In the rows, 128 means zero.
Known rows, with every step that occurs
nisatug/lukuben/vugi/vala: [ 81 125  63 120 120 165 126 144  80 152  98 179 159 129  88 148 114 147
 111 121 101 120]
semus/viga/vugi/vala/nisatug/lukuben: [ 83 120  85  85 125 170 135 112 132 134 152 188 160 135 162 134 124 105
 158 116 129 174]
lukuben/vugi/vala: [ 92 115  95 143 105 146 109 143  70 144  73 169 141 120  69 118 124 155
 102 135 105 124]
lukuben/semus/viga: [140  94 147 163 168  86 102  81 158 132 119 143 119 130 152  48 145 153
 125 184 160 168]
vala/semus/viga/nisatug: [123 137 144 153 115 112  87  78 128 132 129 124 106 170 147  64 138 115
 106 160 189 162]
nisatug/vala/semus/viga/vugi/lukuben: [ 82 144 118 154 167 163  90 154 134 121 102 145 116 143 167 130 101 131
  94 169 157 169]
viga/nisatug/lukuben/vugi/vala: [ 92 137  64 125 101 160 128 133  64 145 110 170 143 145 100 132 105 151
 108 115  98 128]
vugi/lukuben/semus/viga: [115 102 161 166 164  87 105 103 122 137 121 141 126 134 160  70 131 158
 109 174 126 163]
lukuben/nisatug: [ 78  94 135 149 111 148 109 126 120 125  82 171 138 127 137  77 156 142
  99 175 130 150]
nisatug/vala/semus/viga: [106 129 115 154 164 129  96 106 143 143 102 139 125 156 115  92 118 115
 118 176 221 148]
lukuben/vugi/vala/semus/viga/nisatug: [117 142 132 143 109 127 106 104  68 136 107 137 105 174  89  69 112 115
  88 149 168 149]
vugi/lukuben/nisatug/vala: [ 51 116 105 170 135 159 126 165  74 134  80 180 143 126 137 115 112 157
 104 164 127 139]
lukuben/nisatug/vala: [ 72 112  97 161 141 159 122 147 111 128  73 174 136 125 133  88 124 145
 119 174 160 148]
vala/semus/viga: [111 120 149 141 137 120  81  88 149 139 110 134 126 155 122  82 141 109
 107 180 198 150]
vugi/vala/nisatug/viga: [ 76 104 109 126  88 100 143 112 108 139  80 184 176 112 103 151 170 106
 169  91 128 137]
vala/nisatug/viga/semus: [ 58  91 128 133  74  64  72  68 169 133  74 180 166 111 129 124 190  77
 150 107 162 147]
vala/nisatug: [ 83 106 131 125  96 119  96  79 145 141 111 177 156 116 152 123 158 116
 152 108 138 148]
semus/viga/vugi: [102 111 138 141 127 161  88 124 178 101 119 145 105 133 168  74 149 135
 136 180 153 203]
vugi/lukuben/nisatug/viga: [ 46 100 147 153  97 123 135 158  94 126  59 170 158 131 127 120 164 131
 107 143 103 145]
vugi/vala/semus/viga/nisatug: [125 135 119 154 116 118 109  87  88 136 129 122 109 165 120  74 129 120
 103 160 172 147]
vugi/vala/semus/viga: [114 119 119 146 138 123 103 105 105 147 107 140 129 145  93  89 133 113
 102 179 179 130]
vala/semus: [117 132 118 153 140 122  70  91 165 141  83 139 133 131 135 140 155 127
  86 165 171 118]
semus/viga/nisatug/lukuben/vugi/vala: [ 90 129  88 122 105 155 136 129  54 144 129 166 136 164  89  90  99 137
 115 124 123 149]
vala/semus/viga/nisatug/lukuben/vugi: [102 150 125 111 122 153 100 102 119 144 124 152 127 187 116  98 104 108
  89 130 172 153]
vala/nisatug/lukuben/semus: [126 112 100 119 171 105 125  65 182 148 130 178 160 112 192 142 140 134
 128 118 126 141]

Rows
[ 70 127 136 149 161 142 113 140  87 140  91 156 128 163 116  82 104 108
  85 186 189 150] : vugi/lukuben/nisatug/vala/semus/viga
[ 78 125 100 116 119 164  99 128 132 145 100 179 153 143 117 135 121 144
 106 122 124 138] : nisatug/lukuben/vugi
[ 91 115 114 152 120 143  99 143 201  98  72 150 131 111 168 145 176 135
 139 142 135 183] : nisatug/viga/vugi
[109 117 142 164  90 116 100  87 116 126 143 132 108 162 153  39 143 141
 135 156 160 181] : semus/viga/nisatug
[118 130  80 150 142 129 101 109 116 152  80 141 142 119 104 154 141 129
  83 161 153 102] : vugi/vala/semus
[ 54 118 121 154 150 183 123 181  92 112  94 174 120 140 157  83 100 138
 108 183 140 188] : semus/viga/vugi/lukuben/nisatug/vala
[ 99 130 104 176 124 128 113 113 113 126 130 145 108 157 144  57 111 144
 155 153 190 175] : semus/viga/nisatug/vala
[ 71 110 119 115  83 113 138 126  91 141  64 191 173 123  66 143 152 101
 150  74 123 139] : lukuben/vugi/vala/nisatug/viga
[124 136  77 146 151 157  90 127 150 126  77 139 125 113 136 162 142 128
  77 172 143 133] : viga/vugi/vala/semus
[ 30  85 139 153  83  88  85 126 110 127  55 173 155 122 124 108 175 104
  95 151 120 142] : vugi/lukuben/nisatug/viga/semus
[ 78 145  99 156 176 178 100 164 126 122  63 160 121 132 161 149 109 121
  61 179 156 145] : viga/vugi/lukuben/nisatug/vala/semus
[133 113 114 135 189 146 109 109 209 109 133 145 114 129 205  87 135 144
 121 174 142 197] : nisatug/lukuben/semus/viga/vugi
[120 156  84 172 153 132  91 101 146 141  93 135 116 145 148 134 121 129
  99 152 196 128] : viga/nisatug/vala/semus
[130 112  73 137 183 150 135 129 142 121 130 153 125 119 165 110 121 152
 116 170 119 175] : nisatug/lukuben/semus/viga/vugi/vala
[ 50  94 115 120  67  80  87  99 108 142  53 191 168 112  71 126 163  72
 135  90 137 138] : lukuben/vugi/vala/nisatug/viga/semus
[ 96 134 101 110 144 150 115 120  93 155 109 156 144 166  71 110 104 104
  84 151 169 130] : nisatug/lukuben/vugi/vala/semus/viga
[ 75 117 147 152 122 155  85 148 130 116 122 150 119 135 181 103 130 149
 114 166 107 188] : semus/viga/vugi/lukuben
[ 72 126 115  86 105 157 107 107 126 151 109 200 165 139 124 146 118 112
 133  83 128 144] : vala/nisatug/lukuben/vugi
[111 139 111 146 175 167  84 129 184 110 100 139 102 143 157 105 118 113
 110 182 204 184] : nisatug/vala/semus/viga/vugi
[123 104 105 111 168 103 146  81 124 148 147 173 156 132 146  87 123 122
 140 134 142 156] : vugi/vala/nisatug/lukuben/semus/viga
[ 88 140 100 124 102 159 105 116 114 139 118 164 134 160 134 119 115 145
 109 108 122 148] : viga/nisatug/lukuben/vugi
[110 140  80 126 130 141 129  92 101 149 153 142 135 176 139 113 117 118
 108 145 164 138] : vugi/vala/semus/viga/nisatug/lukuben
[ 78 119  91  99 115 146 114  83 157 153 137 190 176 128 169 152 140 115
 150 102 135 139] : vala/nisatug/lukuben
[ 68 121 124 156 114 138 101 163 150 111  79 154 138 116 176 164 156 150
 117 128  90 169] : nisatug/viga/vugi/lukuben
[103 107 100 146 126 161 111 143 119 111 114 150 117 123 135  90 136 141
 132 172 125 177] : semus/viga/vugi/vala
[126 114 126 109 176 140 114  91 201 113 145 165 127 132 209  96 130 116
 140 142 149 204] : vala/nisatug/lukuben/semus/viga/vugi
[ 85 108  99 125  97 120 116  96  99 147 107 186 165 106 119 134 150 119
 148 110 115 131] : vugi/vala/nisatug
[109 113 142 143 163  93 115 118 169 116  87 167 142  98 200 159 152 132
 120 117  93 174] : vala/nisatug/viga/vugi/lukuben/semus
[ 78 103 139 126  90  94 121  95 153 132  82 180 170 119 127 139 181 104
 171  91 149 152] : vala/nisatug/viga
[ 78 126 119 160 123 158  81 152 141 117 106 154 127 112 193 151 140 162
 106 148  83 164] : viga/vugi/lukuben
[ 51  81 134 151  86  92  84 106 147 121  49 172 149 117 118  89 188  94
 109 160 154 150] : lukuben/nisatug/viga/semus
[115 137  81 147 149 144 112 139 157 120  59 141 133 119 122 174 158 117
  91 151 143 136] : nisatug/viga/vugi/vala/semus
[ 56 105 165 138 121 172 109 163  95 107  96 168 121 143 170  68 130 133
  86 189 104 193] : semus/viga/vugi/lukuben/nisatug
